Each row comes from the steps of one path. Every step used is in the known rows, and no mark comes twice. Write the path behind each row, first mark first.
Known rows:
kegip kogamel dera: [  4 -25 -22 -19  25   0   6   3  -8 -12   7  21  -2  18  15  -4  -5  10
  -4   6   6]
dera kogamel kegip bifet: [-25  -2 -13 -23  13   0  12  12  16  14 -48  21  -9  13  25   4 -30  15
 -13  17  10]
kogamel seno noti dera gogulen: [  5  -5   0  12  10 -17  29  -8 -17  21 -29  12  -7  20  26  -7  -4  22
 -14  -4  10]
kogamel dera noti seno gogulen kegip bifet: [-28  -9 -14 -29   7   0   5   4  15   1 -18  28 -15  13  18  -1  -2  12
  -8   9   6]
dera noti seno gogulen kegip: [-36 -15 -22 -12  15 -10  21 -10   2   1 -30  21  -7  14  12  -4  27  17
  -2  -7   8]
gogulen kegip kogamel dera: [-12 -25 -28 -28  27   1   6   6  -2 -16   5  22  -5  17  16  -5   8  11
  -1   6   2]
seno kogamel: [  5 -13 -11 -15   8  -8  16  10 -14   0 -28  16  -5   8   5   5 -23   8
  -4  -6  14]
gogulen seno kogamel dera: [  1 -27 -22 -26  12  -5   7  20 -17 -16  12  25  -7   8  -2   3 -23   9
  -2   3   4]
kogamel dera gogulen kegip: [-33 -16 -31 -10  16  -4  15  10  -6  -2 -24  24 -14  20  23   1  34  25
  -4  -1   2]
gogulen seno noti dera kogamel: [  8 -13  -3   5  17 -12  17  12  -5  24 -33  11   6  20  22  -8 -34   8
 -12   1  16]
kogamel seno noti: [  5 -22 -16  -5  10   0  34  -5  10   6  10  12  -5  15  21  -7 -20   0
  -4  -7   2]
noti dera gogulen seno: [ -8 -16 -10   2   8 -12  17  13 -40  16 -13  26   2  21  14  -6  -5  22
 -10   8   9]
noti dera gogulen kegip: [-29  -4 -21  -4  15  -9  20   4 -12   8 -45  23 -10  21  31  -5  25  33
  -8  -3   8]
noti seno gogulen kegip: [-42 -12 -23 -10  12  -7  23  -6   6   1 -35  26  -6  14  14  -2  29  21
  -2  -6   9]
noti dera gogulen: [  3  -1  -4  17  11 -18  23  -4 -28  22 -48  17  -6  23  29  -4   2  33
 -17  -2  17]
gogulen seno: [ -8 -25 -23  -6   8  -2  16  19 -29   6  -1  30   4  19  14  -4 -11  15
  -4   8   8]
kogamel dera gogulen seno noti: [  3 -34 -18  -2   9  -7  24  12 -13   5  24  18  -7  20   8  -1 -22  -6
  -1   2  -1]
gogulen kegip: [-30 -14 -35 -11  15   1  18  10  -1  -2 -32  26  -8  19  31  -3  19  27
  -2  -3   7]
kegip kogamel: [  1 -17 -11 -14  24  -1  12  -5 -12   4 -15  15   6  21  18  -7   2   2
  -4   6  12]
noti seno gogulen: [-15 -13  -5   8   6 -15  27 -19  -2  12 -35  21   0  14   5   0   8  16
  -8  -6  18]
kogamel kegip bifet: [-23   0 -19 -24  11   1  16   8  10   6 -41  26 -13  13  27   3 -31  23
 -11  16   8]
kogamel dera noti seno: [ 12 -28 -18   4  25 -19  24 -19 -36  -4 -31  15  -2  21  18  -8 -23  11
 -15   1  15]

Which path is each row?
[ 19 -29 -26  -4  24 -11   8  -4 -24  -6   3  13  -8  19  16  -6 -19  13
  -9  -2   9] : kogamel dera noti
[  2 -31 -15   3   7  -7  26  10 -15  11  16  17  -5  21  11  -2 -21  -6
  -1   2   1] : dera gogulen seno noti
[-43  -3 -16 -20  13  -4  18  -2  22   9 -26  21  -4   9  15  -6  34  24
  -3  -8   6] : noti dera kogamel seno gogulen kegip
[ 11 -19  -4 -13  16 -20  21  -8 -32  -2 -36  10  -3   8   0   0 -32  -1
  -9  -5  17] : dera noti seno kogamel
[ 17 -31 -20 -19  23 -13   5   4 -30 -10  14  12  -7  11   0  -4 -27   2
  -6   0   6] : gogulen seno kogamel dera noti
[-21 -17 -19 -27  27   2   9  -1  -3  -3 -17  18   3  19  20  -8  19   5
   0   6   6] : gogulen kegip kogamel
[-41 -11 -27 -13   9  -2  17   3  14   2 -24  26  -8  13  15   0  32  24
   1  -7   7] : seno gogulen kegip
[-30 -16 -10 -26  25  -4  13 -12   2   0 -19  17   4  15   9  -7  28   1
   1   4   8] : noti seno gogulen kegip kogamel
[-25  -3 -13 -39   9  -1  12  15   4   2 -30  25 -12   6  11   5 -40  13
  -8  18   6] : gogulen seno kogamel kegip bifet
[-21  -7  -7  -8   2  -5  23 -14  17  13  -7  19  -1   7   5  -2  22  18
  -5 -11  10] : kogamel seno gogulen
[-35 -12 -28  -4  13  -4  19   7  -8   7 -38  23 -11  21  27   1  35  24
  -5  -3   6] : dera gogulen kegip
[-24 -18  -9 -27  29  -7  10 -15  -4   0 -15  13   3  15   6  -9  25  -3
   0   4   7] : dera noti seno gogulen kegip kogamel
[-34  -3 -15 -26  -1   6   7  12  25   8 -24  31 -13  13  24   2   4  18
  -6   7   7] : seno gogulen kegip bifet
[ -2 -20 -11 -24   5  -7  13  20 -25  -1  -6  21  -1   6  -5   3 -25   2
  -1   1   9] : gogulen seno kogamel
[-22   0 -18  -8  31 -16  26  -2  -1  12 -68  12  -1  13  21  -2 -27  30
 -12   6  14] : noti dera kogamel kegip
[-28 -11 -23 -31  22 -12  24   7 -14  -7 -33  18  -6   2  -3   4 -29  16
  -1   8   5] : gogulen seno kogamel kegip
[-24   3  -5 -35   9  -7  12  12  -1   8 -37  24 -13   6  12   3 -39  17
 -11  18   6] : noti dera gogulen seno kogamel kegip bifet
[ 20 -28 -20 -15  23 -14   6   0 -25  -9   4  10 -10  13   5  -3 -26   6
  -7  -4   9] : seno kogamel dera noti
[ -7 -19  -7   3  13 -19  21 -22  -8   6 -19  17  -3  12   0  -2   2  11
  -8  -7  15] : kogamel dera noti seno gogulen
[ 11 -24 -13  10  23 -20  28 -21 -39   5 -44  13   1  22  21  -8 -21  10
 -16  -1  18] : dera noti seno
[ -7 -17  -4   6  11 -20  24 -24  -9  12 -29  15  -1  14   2  -2   4  10
  -9  -8  17] : dera noti seno gogulen
[-24  -4  -7 -28  23  -1  19 -13   0   6 -11  14   4  12  20 -15  28  13
  -8   2   2] : noti dera gogulen kegip kogamel seno
[-25  -8 -20  -4  15  -9  23   4  -7   8 -36  20 -12  20  29  -5  18  26
  -6  -4   5] : seno noti dera gogulen kegip
[-23  -6 -23 -25  23 -13  26   1  -6  -6 -48  15  -9   3   4   6 -27  21
  -3   3   8] : seno kogamel kegip
[-28  -8 -23  -9  29 -11  25   2   3  10 -60  12  -2  13  17   3 -17  21
  -8   6  12] : dera kogamel kegip
[  4 -23 -10 -16  16   1  29  -9  10   4  16   8  -1  14  17 -10 -16 -11
  -1  -3   1] : kegip kogamel seno noti
[ 18 -30 -20 -14  31 -11   4  -8 -24  -7  10   9  -4  19  12  -9 -14   3
  -7   2   8] : kegip kogamel dera noti
[-24  -8 -19 -22  26 -18  32  -9 -14  -7 -59  15  -7   4   3   4 -31  18
  -6   5  10] : noti seno kogamel kegip
[  6 -22 -22 -20  13  -5   9  13  -9 -15  -2  22 -10   9   5   4 -22  14
  -4  -2   7] : seno kogamel dera
